In the rows, zero is written as 128.
Known rows, with every step that occurs:
femid/vura/vabineg/luzazur: [167 130 121 102 140 104 122 161  90 108 141 148 135 120 108 145 131 132
 147 190 125 133 113 105 139]
vabineg/luzazur/femid: [147 136 132 119 156  83 110 156  95 140 130  42 126 156 106 160 151 117
 156  97 107 129  91  97 113]
luzazur/femid: [151 133 116 121 134 106 116 124 120 163 137  71 129 156 134 139 136 146
 138  93 113 123 103 114 127]
lebi/vabineg/luzazur: [142 134 133 116 138  93 143 145  91 102 127 107 124 159 106 117 170  60
 148 132 112 143  94 119 123]
femid/lebi/risek/dumi/golo/taruda: [123 100 101  71 103  99 127  78  69 166  88  74  55 122 154  46 120  88
  89 131  80 175 102 145 185]
golo/dumi/risek/lebi: [105 142 117 126 126  74 123  28  81 176  99  75 109  76 100  72 145  97
  67 132 109 134 108  75 130]
vura/vabineg/lebi/risek/dumi: [150 115 102  95 119  79 140  94  91 113 109 137  90 114 161  97 141 109
  94 195  98 155 192  76 163]
lebi/risek: [134 119  91 118 104 133 118 117 115 149 126 158 105 157 161  99 143 112
 115 157 100 140 129 118 132]
vabineg/lebi/femid/vura: [153  81  66 111 141 133 113 111 132 133 100 107 130 173 140 145 131 134
 128 205 112 134 123 107 121]
lebi/risek/dumi/golo/taruda: [133  89 129  80  96 126 136 103  82 162  87  75  65 146 141  61 116  71
  84 128  81 152 122 119 150]
dumi/risek/lebi/femid/vura: [166  71  92 108 110 121 122  68  99 211 102 115 135 147 132 101 145 126
  90 191 111 152  80  74 137]
vura/vabineg/luzazur/femid: [160 154 134 103 161  61 124 160  85 117 151  65 130 115 104 148 145 130
 151 114 115 135  98  84 133]
dumi/risek: [138 133 116 122 123 119 132  83 113 136 126 148 115 104 128  93 155 141
 120 109 118 135 105  91 126]
sudeb/lebi: [110 126  95 129 143 127 126 113 143  91 118 127 117 133 131 127 162 115
 115 184 113 138 155 134 130]
femid/lebi/vabineg: [133 147  91 108 120  88 144  88 103 117 133 136 115 130 141  74 163 103
 139 118 121 156  88 152 173]
femid/vura/vabineg/lebi: [169 133  73 111 134 106 121 108 126  96 124 162 133 101 123 124 130 148
 136 221 128 125 162 123 147]
sudeb/lebi/risek/dumi: [116  92 102 106 110 119 131  96 110 123  99 123  85 166 173 111 169  90
  80 198  82 161 171  88 151]
sudeb/lebi/femid/vura: [139  72  68 104 136 148 118 119 133 122 109 114 134 188 152 146 147 128
 114 212 102 142 101 114 125]
vura/vabineg: [147 146 131 112 131 107 143 137 116 105 147 147 135  87 128 115 121 138
 126 144 135 132 135 118 146]
femid/vura: [154 108 107 123 115 152 114 125 125 142 124 152 135 157 134 138 121 147
 133 164 124 120 118 134 132]
lebi/risek/dumi: [134  90 134 105  98 122 128 109  91 160 104 120  95 157 166 109 135 105
  94 136  96 153 148  83 150]
dumi/golo: [123 118 118 109 128 130 123 136 113 108 117 111 112 118  96 109 110 104
 113 115 118 131  85 150 137]
luzazur/femid/vura/vabineg: [196 126  88 105 122 106 120 129 105 150 150 120 143 137 134 130 126 176
 141 136 121 119  98 104 152]
dumi/golo/taruda: [127 123 123 103 130 134 134 125 115 130 109  83 101 110 101  78 102  93
 117 112 113 129 104 163 128]
vura/vabineg/lebi/risek/dumi/golo: [142 113  92  75 118  78 133  96  78  86  94 117  70 104 125  77 125  83
  79 183  87 158 153  91 173]

Rows:
[140 113 114  87 133  52 106 109  47 176 113  32  79 161 158 129 162 109
 127 120  75 177  95  72 172]	vabineg/luzazur/femid/lebi/risek/dumi
[175  90 102  92 125 127 133 139 108 134 137 140 143 141 144 128 113 156
 124 175 125 138  90 100 147]	lebi/femid/vura/vabineg
[168  87 121  95 144  88 127 151  78 158 123  77 145 139 105 148 134  98
 108 236 121 156 103  92 143]	risek/lebi/femid/vura/vabineg/luzazur
[129 132  88 118 131 113 153 104 131  74 123 136 122 158 136  92 189  71
 119 166 108 140 124 133 138]	sudeb/lebi/vabineg
[127 106  92 114 156 109 126 110 134 112 104  77 121 153 133 140 135 115
 124 166 115 138 131 100 115]	vabineg/lebi/femid
[158  73  99 107 120 153 119 130 120 159 116 117 140 187 147 143 119 142
 124 159 119 134  83 111 127]	lebi/femid/vura
[119 129  68 111 111 100 107  87 102 154 127 149  91 131 169  85 147 126
 120 157  98 161 100 140 162]	femid/lebi/risek
[189 120  96 107 127  95 124 139  81 141 129  76 133 205 113 127 171  97
 163 131  99 129  60 104 128]	lebi/vabineg/luzazur/femid/vura
[128  98 168  87 119 128 146 118  96 142  89  48  92 115 109  85  99  92
  94  98 108 141 124 135 152]	risek/dumi/golo/taruda
[128  96  96  83 115 111 128  83  93 133  71  60  58 136 135  63 123  64
  90 168  73 150 155 114 145]	vabineg/lebi/risek/dumi/golo/taruda
[174  97  81  90 101  99 127  87  91 128 102 157  96 133 165 103 135 128
 101 227  96 145 184  73 171]	femid/vura/vabineg/lebi/risek/dumi
[190 136  65 110 138  86 114 104 119 127 133 106 133 127 126 130 134 166
 145 175 116 116 139  98 146]	luzazur/femid/vura/vabineg/lebi
[174 114 105 116 141 107  97 156  93 158 126  66 130 181 111 168 145 135
 158 137 104 125  83 102 121]	vabineg/luzazur/femid/vura
[130  87 124 117 133 109 135 114 116 184 114  60 141 146 130 138 127  94
  94 174 122 148 114 105 131]	risek/lebi/femid
[131 150 105 109 163  54 103 128  86 143 136  32 113 130 118 142 155 135
 160 109 104 155  73 118 149]	vabineg/luzazur/femid/lebi
[123 141 111 115 110  68 150  15  68 161 101  82 110  95 103  36 172  56
  72 119 101 138  84  71 141]	golo/dumi/risek/lebi/vabineg
[182 112  91 112 124  70 124 116  74 185 123  43 139 199  99 123 177  66
 137 176 106 136  87 108 139]	risek/lebi/vabineg/luzazur/femid/vura
[136 126 113 127 118  97 133  68 109 177 115 120 123  97 118  90 160 110
  92 158 126 144 121  93 140]	dumi/risek/lebi
[155  89  77  89 141 130 133 126 120  96 130 139 137 145 151 131 143 139
 113 226 112 148 112 101 147]	sudeb/lebi/femid/vura/vabineg
[154 156  74  88 144  33 107 120  58 146 152  89  94 121 145 106 165 126
 146 147  83 169  74  96 168]	vura/vabineg/luzazur/femid/lebi/risek
[196 127  23  97 115  87 102  90 105 148 129 131 109 161 160 105 152 147
 137 206  84 129 130  86 144]	luzazur/femid/vura/vabineg/lebi/risek
